Each row was made from one walk, in order. Every step used is in the known rows, and no mark comes twice. Write each row's walk.
(in the rows, 128 means zero)
Known rows:
pibuf-labatis-lunu-nofeg: [130 110 125 154  60 134 118 146 164 123 117 142 124 139 113  96 127 130
 113 161 180  93 123 132 122 118  97 122 158 114 169 122 131 119 106 105
 152 148  65 162 141 106 132 163 155 164 127 115]
sepu-medi-pibuf-labatis-gubako: [137 115  34 181 100  80 156 103 121 109 183  85 184 107 141 165 141 166
  97 150 132  76 122  94  60  86 126 155 191 156 140  89  99  27 116 120
 152 112  89 128  91 101 171 126 110 144  85 104]
labatis-gizos-medi-pibuf: [141 108  75 190 148  99 131 116 130  94 174 129 148  92 116 117 144 144
 150  99 109 106 139  82  92  56 138 142 121 130 118 116 103  58 149 120
 158 108 122 116  99 117 176 117 104 117 115 112]
pibuf-medi-gizos-labatis-bopun: [103 124  99 122 137  58 148 108 107  98 167  96 164  62 118 169  95 112
 118 188 144  97 145  97  82 104 106 149 144 111 154  96  97  67 150 102
 123 158  89 105  73  74 125 126 135 159  69  69]
lidep-labatis: [172 127  93 130 108 138 105 151 125 148 100 156 113 151 155 132 113 129
 150 114 128 152 159 132 162 154 132 115 115 165  96 146 166 188  96 153
 134 123 135 158 127 145 130 131 110 131 117 138]
rero-nofeg-lunu-labatis-gizos: [ 78  84  97 153 123 186 118 107 145 173 176 116 125 119  50  54 140 130
 141  77  68 177  52  97 172 116 165  81 151 204 117 146 123 130 113 136
  92 189 103 205 226 142 194  87  95  66 206 195]
sepu-medi: [142  99 113 108 127 138 171 112 110  99 167 146 136 143 129 147 129 127
 145 123 102 117 110 129 121 132 122 143 124 149 148 116 136 118 127 130
 126 111 148 118 151 114 141 128 116 137 111 127]
gubako-labatis-lidep-rovi: [169 216 160  81 117 125 114 165 108 114  55  98 126 179 175 164 141 150
 128 119 163 151 133 160 138 154 134 149  94 162 156 182 128 135 124 114
 148 104 169  84  82 119 123 169  70 136 128 136]
lidep-rovi: [165 166 139  78 149 127 137 143 101 127 100 132 120 147 146 147 140 122
 171 107 118 150 151 160 106 131 121 129 104 115 105 164 164 164 111 135
 116 112 177 134 125 163 126 152  98 125 142 121]
lilubu-labatis-gizos: [ 92 123 154 136 173 120  91 137 180 107 171 154 108 165 148  70 121  59
 143 132 120 146 152 114 151 101 143  50  86 105 116 132 117 146 130 129
 116 125 112 114 107 188 120  82 137 122 165 113]
sepu-medi-pibuf-labatis-gizos: [133 103  26 207 121  65 147 122 123  89 191 108 180 122 131 137 143 154
 127 125 118  60 133  86  63  77 143 135 162 166 136 107  92  33 135 120
 151 120  96 115  81  81 163 120 130 128  88 102]
lilubu-labatis-lidep-rovi-kamuv: [102 190 229  92 152 139 119 184 132 132  86  98 114 189 134 152 124  65
 118 143 138 128 114 167 154 131 140  86 104  60 107 191 115 136 139 129
 120  72 165  78 113 187  63 130 153 118 177 112]
gizos-labatis: [126 129 174 113 118 110 135 126 125  77 121 150 152 120 135 127 113 118
 128 150 135 121 148 137 118 145 108 158 129 100 144  90 144 137 120 140
 138 149 116 128 117 136 144 117 160 147  93  96]
gizos-medi-pibuf: [136 104  91 150 109 138 150 107 106 102 151 123 159  71 109 142 129 154
 139 115 115  87 140 101 109  75 141 176 164 116 141 125 116  83 123 132
 159 106 161 123 125 108 169 147  99 135 102  99]
gubako-labatis-zitem: [151 159 101  90 120 106 104 127 119 122  73 136 125 157 161 143 129 132
  94 131 172 168 129 155 139 180 138 120 132 157 161 134 113 157 108 117
 121 150 152  99 119  91 127 154 113 134 105 149]
pibuf-labatis-lunu: [156 119 145 152  96 130 117 150 180 105 106 157 104 139 150 121 143 112
 126 178 193  88 151 142 111 128  84 130 140  90 167 113 147 118 110 104
 163 112  57 139 106 120 120 160 156 151 101 107]
kamuv-labatis: [119 119 163 109 131 172 129 125 119 162 127 155 112 158 158 101 103 121
 124 111 106 136 169 131 172 157 133 130  96 154 109 132 164 217 126 134
 129 130 156 141 115 157 100 119 116 130 136 130]
kamuv-labatis-lidep: [102 155 200  98 128 180 141 143 109 164 114 125 104 166 152 121 113 139
  99 117 126 122 147 129 181 166 127 141  81 152 121 153 154 186 166 127
 147 102 154 113  96 149  81 120 121 136 131 130]
sevoz-bopun: [ 94 140 132 122 113 173 112 142 127 102  94 199 126 131 136 111 128 122
 135 134 142 149 128 146 158 163  90  77 131 104 143 145 134 148 119 117
 148 162 170 129 186 182 148 137 107 122  87 126]
gubako-labatis-gizos: [164 149 110 151 140 105  81 140 162  98 113 156 116 169 175 104 134 120
 142 112 149 176 141 130 137 132 136 107  92 181 151 125 118 133 107 109
 136 143 117 114 105 116 163 122  78 119 128 153]
rovi-kamuv-labatis: [128 120 195 142 136 168 123 156 130 171  88 160 105 181 137 134 101  91
 110 121 115 144 123 162 172 168 132 118 118 120  93 134 145 196 115 130
 118 112 159 133 164 152  76 119 147 100 150 153]
rero-nofeg: [107 115 129 114  96 178 136  99 123 135 140 144 112 133  92  92 107 128
 129 114 108 159  83 127 163 139 132 113 155 171 154 144 132 166 111 139
 123 168 134 172 208 131 164 132  95 112 150 146]
sepu-medi-pibuf-labatis: [128 102  42 174  94  96 157 116 107  95 171 108 184 112 127 152 131 158
 120 136 125  50 132 102  79  95 143 158 190 153 154 117 104  58 113 129
 148 121 124 122 102  77 154 140 126 140  77  93]
sepu-medi-gizos-labatis-lunu: [158  91 115 149 138  59 157  92 152  68 160 140 138  99 133 124 137 147
 161 157 125  66 136 103  84 105 108 164 121  78 167  61  97  60 160 117
 136 124  90  86 105  71 107 155 175 154  88  83]
rovi-kamuv-labatis-lidep: [111 150 226 135 132 178 133 172 121 172  76 130  98 186 131 152 110 106
  88 127 133 132 101 159 181 175 126 128 105 121 105 156 134 169 152 124
 134  87 153 109 148 144  57 121 151 108 144 154]
labatis-bopun: [125 159 162  96 138 167 140 117 129 106 125 110 103  91 140 168 134 129
 100 144 168 160 138 157 143 134  94 109 119 118 150 145 143 126 137 135
 118 120 112 128 164 141 150 117  88 165 110 132]
pibuf-medi-gizos-labatis: [110  98  86 124 132  55 138 113 110 104 165 132 163  92 115 141  90 101
 154 175 120  88 142  87  79 110 122 161 148 115 146  90 106  92 131 102
 123 166 114 119  74  77 115 133 150 131  76  70]
rovi-kamuv-labatis-zitem: [120 132 168 126 147 134 130 152 112 187  73 145 109 180 128 148 109  96
  75 124 129 149 112 167 158 192 134 103 122 110  83 133 127 190 138 128
 107 114 161 112 153 133  52 126 181 103 139 158]
medi-pibuf-labatis-lunu-nofeg: [123 104  81 191  59 124 108 134 152 122 130 112 141  93 102  98 137 158
 110 144 181  52 143 111 111  84 127 132 197  86 172 129 102  84 110 116
 155 153 103 163 141  82 134 175 139 156 118 104]
gubako-labatis: [161 147 130 111 108 144  95 133 142 106  89 153 120 157 171 124 120 125
 134 129 157 164 141 151 155 155 136 135 128 169 173 135 131 163  83 121
 135 146 150 122 133 110 152 147  75 134 116 145]
lunu-labatis: [111  86 161 100 150 200 108 136 154 146 134 164  94 124 139 127 170 111
 168 136 113 139 131 142 138 120 122 144 125  93 115 147 163 161  99 150
  98 128 129 165 170 167 132 100 109 109 153 166]
lidep-rovi-kamuv: [172 165 167 110 151 124 131 172 111 138  65 133 113 169 130 175 135  93
 158 117 123 156 114 185 108 141 121 117 122  88  89 169 147 150 103 132
 108  99 178 128 163 160 100 151 128  98 157 142]
gubako-labatis-gizos-medi-sepu: [177 124  51 170 133  71 110 114 125 100 123 131 148 131 151 111 126 149
 148  97 123 150 128  97 105  98 148 140  91 206 147 111  92  73 122 102
 168 116 121  71  62  87 174 139  75 130 114 138]
lunu-labatis-lilubu: [108 105 161  74 155 179 125 124 140 158 122 152  90 101 124 158 176 122
 116 155 154 120 136 153 127 140 119 145 131  48 120 144 156 168 144 130
 100 147 124 153 159 137 118 116 132 132 149 169]
gizos-labatis-lidep: [109 163 211 103 115 121 147 143 114  77 110 119 144 129 129 147 123 138
 104 156 157 108 125 135 128 153 103 170 112 103 155 111 133 106 161 134
 154 121 109 102  97 127 124 117 163 154  87  98]
rovi-kamuv-labatis-gizos-medi-pibuf: [132 106 132 217 147 114 124 148 130 154 128 132 143 145 121 124 116 117
 110  97  92 107 131 110 133  97 154 130 120 121  74 118 101 108 148 118
 149  94 142 108 111 125 109 114 142  92 146 135]
sepu-medi-gizos: [139  99  64 127 152  97 159  86 121 108 175 140 129 108 131 137 127 147
 181 120  96 115 115 100  91 107 131 143 131 158 147 113 107  93 135 132
 104 127 137 110 147  87 127 132 117 125  98 114]
medi-gizos: [131 124  93 124 160 118 113  99 144 126 134 152  96  94 136 114 125 133
 189 124 129 145 138 110 106 113 125 126 129 136 140 130 125 133 120 139
  94 147 134 139 162 118 118 133 109 114 106 119]
gizos-labatis-bopun: [118 160 189 107 124 114 145 119 121  68 122 106 153  83 139 161 120 134
  82 163 164 131 152 150 123 140  88 143 123  94 151  98 133 105 145 140
 135 140  87 111 117 132 157 109 141 181  83  94]
medi-pibuf-labatis: [120 128  69 176  95 116 116 133 125 113 131 117 157  97 132 134 129 147
 122 140 162  75 157 115  91  99 137 142 195 135 148 135 119  95  95 137
 146 143 117 152 112 105 154 139 121 128  82  97]
nofeg-lunu: [117 120 117 109 113 173 137 118 118 138 134 121 128 113  83 104 110 121
 141  93 118 164  99 130 166 153 146 104 147 182 145 135 148 151  98 130
 105 157 152 178 202 136 162 121 104 104 145 151]
zitem-labatis: [102 123 194  97 132 177 129 122 137 120 133 155 100 143 184 108  94 101
 153 126  90 177 158 174 162 141 116 152 106 130 126 150 174 208 109 145
 118 111 153 134 135 167 117 118 129 146 159 133]
nofeg-lunu-labatis-zitem-kosa: [102 111 121  94 135 176 110 133 126 182 135 111 112 128  82 115 154 128
 117 107 106 169  86 153 144 157 142  94 146 143 109 130 134 161 111 145
  80 134 155 151 166 136 110 103 175 104 173 186]

Which walk is each row?
[101  89 110 143 160 172 107 133 157 157 165 128 117 118  92  83 162 114
 162  86  92 167  98 109 149 115 153  92 117 163 100 138 142 123 110 134
  87 154 110 185 185 158 169  76 108  76 184 189]  nofeg-lunu-labatis-gizos
[165 175 175 122 158 117 130 158 116 192  79 112 121 187 162 167 127 110
 113 119 107 171 132 167 118 145 120 118 101 110  45 139 151 164 117 122
 118  88 153 126 112 194  86 132 117 104 177 148]  lidep-rovi-kamuv-labatis-gubako
[124 128 119 133 146  71 121 100 137  91 132 145 142  84 137 113 114 141
 169 145 130 121 151 108  87 117 119 156 135 116 139  89 114 111 129 142
 111 165 105 121 118 108 126 124 155 133  81  86]  medi-gizos-labatis
[103 102 123 116 138 189 118 111 154 179 154 102 122 103 105 118 160 128
 130 116 105 184  86 118 144 126 133 116 150 151 105 117 151 116  91 134
  88 146 101 198 195 182 177  82  87  94 183 190]  nofeg-lunu-labatis-gubako
[126 189 193  80 142 152 147 157  86 172  95 104 118 178 161 139 123 146
 117 103 112 123 163 143 155 159 131 143  65 144  91 177 161 189 167 128
 143  90 177 101  62 164  72 143 112 133 150 120]  kamuv-labatis-lidep-rovi
[ 81 144 137  96 105 197 145 127  99 186 130  68 137 126  52 105 146 154
 132  82  76 157  48 124 171 133 164 116 151 184 118 195 133 134 126 140
 103 156 148 179 202 144 162 127  89  79 209 180]  rero-nofeg-lunu-labatis-lidep-rovi
[123 147 177  87 122  90 149 114 110  88 111 138 147  99 119 160 121 130
  73 171 175 101 151 150 106 164 107 159 134  57 146  86 135 144 167 120
 138 167 110 117 105 106 130 131 182 169  88  98]  gizos-labatis-lilubu
[149 112  98 189  93 120 109 139 166 104 118 128 124  93 133 122 151 141
 121 161 194  45 166 120 101  93 116 137 181  65 171 120 116  82 112 116
 165 122  94 143 106  96 122 171 141 145  97  94]  medi-pibuf-labatis-lunu
[180 141  84 138 117 120 103 135 143 166 114 130 113 149 173 150 124 140
 121 132 136 182 145 121 140 142 113 112 116 167  78 116 161 151  99 144
 136 112  93 164 111 175 148 112  90 137 126 148]  lidep-labatis-gubako
[ 91 112 102 121  80 186 145  93 110 156 150 111 137 115  44  72  93 136
 119  83  92 175  52 115 188 150 160  91 177 222 156 145 127 157 103 135
 107 193 143 197 242 121 189 129  92  92 171 162]  rero-nofeg-lunu
[137 191 168 135 160  53 132 151 114 108  75  98 143 119 127 173 129 139
 153 142 139 114 113 136  74 124 119 159 119  84 111 133  98  73 160 135
 117 114 126  83 105 111  80 144 175 115 104  96]  medi-gizos-labatis-lidep-rovi-kamuv
[ 72  83 112 119  96 215 129 101 129 180 157 114 130 109  49  71 128 135
 135  91  75 167  52 115 188 133 163 103 178 192 135 153 134 156  93 144
  92 192 129 211 246 138 186 108  93  76 197 189]  rero-nofeg-lunu-labatis
[125 128  49 212 125  82 101 139 144 107 152 121 151 109 136 114 142 141
 131 127 157  84 159  94  75  79 139 117 165 142 127 126 106  69 117 126
 147 143  88 145  87 111 158 116 124 118  93 104]  medi-pibuf-labatis-gizos
[129 114  61 178  83 106 148 121 108 101 146 114 190  77 121 150 123 158
 121 139 132  65 148  96  77  71 135 185 193 152 142 122 112  59 107 124
 176 109 112 123  80  95 181 146 120 138  76  80]  gizos-medi-pibuf-labatis
[140  94 162 119  87 173 120 127 164 127 123 154  83 129  98  82 136 126
 134 131 159 120 115 139 163 121 103 111 125  66 172 128 134 149 127 113
 133 143 125 163 202 118 115 168 131 160 166 141]  labatis-lunu-nofeg
[125 129 100 130 146  57 172  81 113  67 174  97 170  70 134 165 122 163
 126 152 119 100 131 107  79 106 111 158 132 136 153  82  91  45 163 134
 116 134  91  80 108  76 143 121 143 168  70  83]  sepu-medi-gizos-labatis-bopun
[ 93 104 131  86 132 187 134 118 127 174 132 117 117  86  75 132 156 128
 108 119 136 140 101 140 154 152 151 120 155 108 125 144 148 155 130 126
  86 173 134 182 197 126 149 112 127 108 170 182]  nofeg-lunu-labatis-lilubu
[132 122 175 180 164 134 108 163 148 164 109 162 101 192 139 114 114  85
 118 109 109 155 123 142 154 148 133  92  87 129  73 127 132 169 138 120
 120 112 129 126 141 156  84  96 149  89 160 161]  rovi-kamuv-labatis-gizos
[124 121 144 147 165 131 114 133 139 156 149 159 106 173 161  80 117 117
 132  98  98 146 170 111 153 136 135 100  61 161  87 122 150 188 149 123
 131 129 124 132  88 164 109  93 119 117 148 139]  kamuv-labatis-gizos
[179 153  83 114 113 106  91 158 112 169  90 139 100 176 148 146 117 140
 109 121 136 165 146 159 140 178 121  89 111 160  84 129 141 200 122 154
 127  99 153 113  82 125  74 135 187 150 116 143]  lidep-labatis-zitem-kosa
[178 112  28 208 123  82 108 144 126 129 145 129 154 116 140 125 129 157
 151  89 104 114 164  78 121  79 154 128 114 171  76 130 120  94 132 141
 169 102 116 129  68 118 166 123 105 122 110 117]  lidep-labatis-gizos-medi-pibuf
[ 66 109 124 116  99 219 138  94 127 172 158  79 130  79  52 101 132 146
  99 102  97 175  56 125 190 129 149  92 176 187 142 162 125 130 111 145
  89 184 105 197 245 133 197 102  78 104 190 186]  rero-nofeg-lunu-labatis-bopun
[137  90  72 144 120 127 161 101 102  96 176 116 151 102 117 147 136 154
 138 113 107  73 126 108 108  99 148 151 162 122 155 121 107  83 128 136
 131 118 173 120 148  88 144 141 105 133 104 114]  sepu-medi-pibuf
[134 143 167 121 126  90 132 108 143  94 136 123 154 116 151 144 126 129
 100 167 143 151 135 126  96 133  88 154 129 103 124  57 139 100 123 131
 140 139  73 136 103 167 161  98 138 152 103 108]  gizos-labatis-gubako
[124 156 214  97 162 180 124 190 126 163  73 112  97 163 131 187 187 112
 151 133 123 135  94 173 124 128 120 148 108  60  83 196 147 122 133 141
 106  74 150 123 152 171  83 122 127  93 177 173]  lunu-labatis-lidep-rovi-kamuv
[177 100 107 145  68 149  98 153 155 157  99 152  96 148 123  91 120 141
 136 118 148 125 142 131 185 136 121 101 116 115 124 141 148 176 113 132
 147 135 115 171 159 117 110 169 129 161 157 144]  lidep-labatis-lunu-nofeg
[ 96 138 166 104 148 140 102 111 177 131 161 125 112 148 163 107 119  74
 106 164 134 165 139 124 148 112 123  78 121  92 120 110 127 138 109 128
 116 115 102 128 119 213 130  91 113 139 163 117]  lilubu-labatis-gubako
[157 166 131  84 112 123 112 122 130 117  78 140 115 136 156 158 127 135
  81 147 198 145 144 161 143 172 134 136 133 123 176 131 123 169 128 102
 135 164 144 110 122  80 141 162  98 155 112 145]  gubako-labatis-lilubu
[135 137  56 165  85  81 136 128  98 118 140 100 180  99 115 161 127 167
  88 145 138  75 137 119  59  91 126 162 190 146 133 105  91  70 127 126
 171  89 129  85  40  79 132 150 188 156  74  86]  gizos-medi-pibuf-labatis-zitem-kosa
[133 104  88 136 140  54 162  88 116  75 171 130 170 100 131 136 118 153
 164 139  94  92 127  96  75 112 127 170 135 138 147  75 100  71 144 136
 118 140 113  95 108  79 131 128 157 139  75  84]  sepu-medi-gizos-labatis
[104 150 156  82 140 189 137 156 108 172 113  78 126 125  92 137 168 141
 151  93 102 146  91 137 150 135 150 130 120 140 104 189 153 125 125 137
  98 119 157 158 160 161 136 119 103  91 186 170]  nofeg-lunu-labatis-lidep-rovi
[127 135 156 116 140 152 126 108 137 180 140 131 112 154 174 116 115 132
  94 130 113 166 157 121 150 147 114 126  97 152  91  98 161 180 127 125
 131 119 116 146 100 186 118 102  96 135 147 141]  kamuv-labatis-gubako
[139 126  82 122 143  27 150  93 106  92 166 118 158 121 126 147 121 160
 129 146 103 103 117 120  56 131 116 145 132 135 138  59  79  84 166 137
 114 120 129  55  68  63  85 132 223 157  77  90]  sepu-medi-gizos-labatis-zitem-kosa
[127  75  54 114 123 109 151 115  78 143 156 123 130 106  98 141  97  97
 145 139 121  98 117  99 104 122 133 134 131 143 148 125 121 108 122  99
 136 130 160 119  99  91 105 147 104 132 109 115]  pibuf-medi-sepu
[132 154 164  94 122  77 120 132 111  97 115 134 140 145 127 140 119 130
  86 157 144 134 135 165  96 170  97 131 125  95 132  71 119 149 145 142
 130 124 133  82  73 117  86 120 237 166  92 103]  gizos-labatis-zitem-kosa
[148 200 207 100 146 142 143 186 103 135  57 104 105 173 124 195 146 116
 130 124 147 141  90 177 123 148 114 133 105  91 106 191 136 118 148 126
 128  71 167 100 144 150  82 149 130 109 146 142]  labatis-lidep-rovi-kamuv
[101 142 195  71 136 154 145 111 126 131 123 143  96 123 169 141 102 111
  99 147 133 159 160 186 150 158 114 154 114  84 129 147 166 213 155 126
 118 128 147 124 124 136 106 134 152 169 156 134]  zitem-labatis-lilubu
[ 70 156 211  85 136 171 117 148 150 114 135 119 104 160 138 113 117  82
 112 152 148 123 130 132 179 130 136  93 104  94 150 164 121 146 146 133
 131  98 138  96 114 175  92 109 138 141 147 106]  lilubu-labatis-lidep
[132 192 146 109 157  54 137 127 105  98 104  95 147 100 140 150 133 162
 166 138 135 109 144 116  73 117 119 167 106 106 124 132 113  86 166 137
 124 127 124  88  72 115 101 145 151 135  92  78]  medi-gizos-labatis-lidep-rovi
[149  92  75 128 121 119 164  93  88 120 138 130 144  80 108 135 116 148
 157 107 103 115 116 103 100  97 130 169 121 159 138 115 123  88 128 127
 159  95 150  97 111 110 150 148 106 142 104 114]  gizos-medi-sepu
[145 199 179  70 143 144 148 161  93 126  89 101 109 156 139 170 150 139
 143 116 142 135 124 154 120 140 113 142  88 115 123 186 151 130 156 129
 136  86 167 105 108 154 105 149 103 133 133 123]  labatis-lidep-rovi
[111 134 136  87 144 132 137 119  97 179 110 140 116 158 148 118 113 129
  85 115 120 141 156 137 157 184 137 112 101 139  97 128 145 212 150 131
 117 134 159 116 102 136  73 128 153 132 125 134]  kamuv-labatis-zitem
[105  80 102 152 149 161 129 126 144 149 176 124 145 101  83  96 159 125
 162  86  73 155  91  95 135  91 153 124 120 172  96 127 135  92 118 125
 111 132 105 165 155 147 190  81 110  83 174 172]  nofeg-lunu-labatis-gizos-medi
[130 120  88 116 145  37 175  77 106  86 164 122 165  82 117 162 124 159
 119 156 129  75 130 106  65 127 125 170 141 100 150  70  93  77 182 120
 118 156 110  84  99  54 122 139 176 160  73  85]  sepu-medi-gizos-labatis-lilubu
[192 130 163 126 106 148  87 140 186  95  74 163  83 155 174 111 144 119
 132 149 193 133 151 158 168 146 113 130 110  96 199 119 129 149 101  97
 156 123 122 112 128  99 119 182  96 150 132 142]  gubako-labatis-lunu
[ 96 108 110 174 156 101 107 123 158  95 192 124 153 116 130  83 123  93
 135 120 102  97 160  82 127  47 163  93 118  94 116 125  85  82 142 124
 148 106 124  94  75 157 147 101 130 126 148  86]  lilubu-labatis-gizos-medi-pibuf
[120 104 209 111 137 162  96 137 203 104 133 162  73 149 148  77 131  58
 133 168 163 103 164 145 181 117 118  75 102  16 164 126 129 161 125 116
 136 104 116 110 130 171  80 144 156 150 168 102]  lilubu-labatis-lunu
[153 114 148 148 146  73 112 105 175  82 119 153 107  80 137 102 136 134
 169 165 162  91 160 115  98 110  99 149 120  48 164  75 112  99 146 123
 132 144  82 112 115  99  98 157 176 145  94  84]  medi-gizos-labatis-lunu
[ 67  94  90 104 105 184 138  96 110 191 145 101 132 109  40  83 134 140
 104  93  86 171  41 119 174 157 167  91 182 182 125 153 118 151 113 143
  79 194 130 192 236 120 164 114 123  78 187 191]  rero-nofeg-lunu-labatis-zitem
[178 128  73 170 143 102  91 158 145 139 125 159 109 164 158 113 127 125
 159 100 121 161 158 111 144 132 133  87  80 179  74 140 152 159 122 142
 136 122 102 149 100 151 140 104 112 118 128 146]  lidep-labatis-gizos
[142  99 120 201 159  99 136 137 115 167 120 138 131 153 119 118 107 112
 124  92  85 129 111 111 126 115 145 122  88 154  70 113 108 112 152 115
 148  85 131  85  99 127  93 115 146  97 148 148]  rovi-kamuv-labatis-gizos-medi-sepu
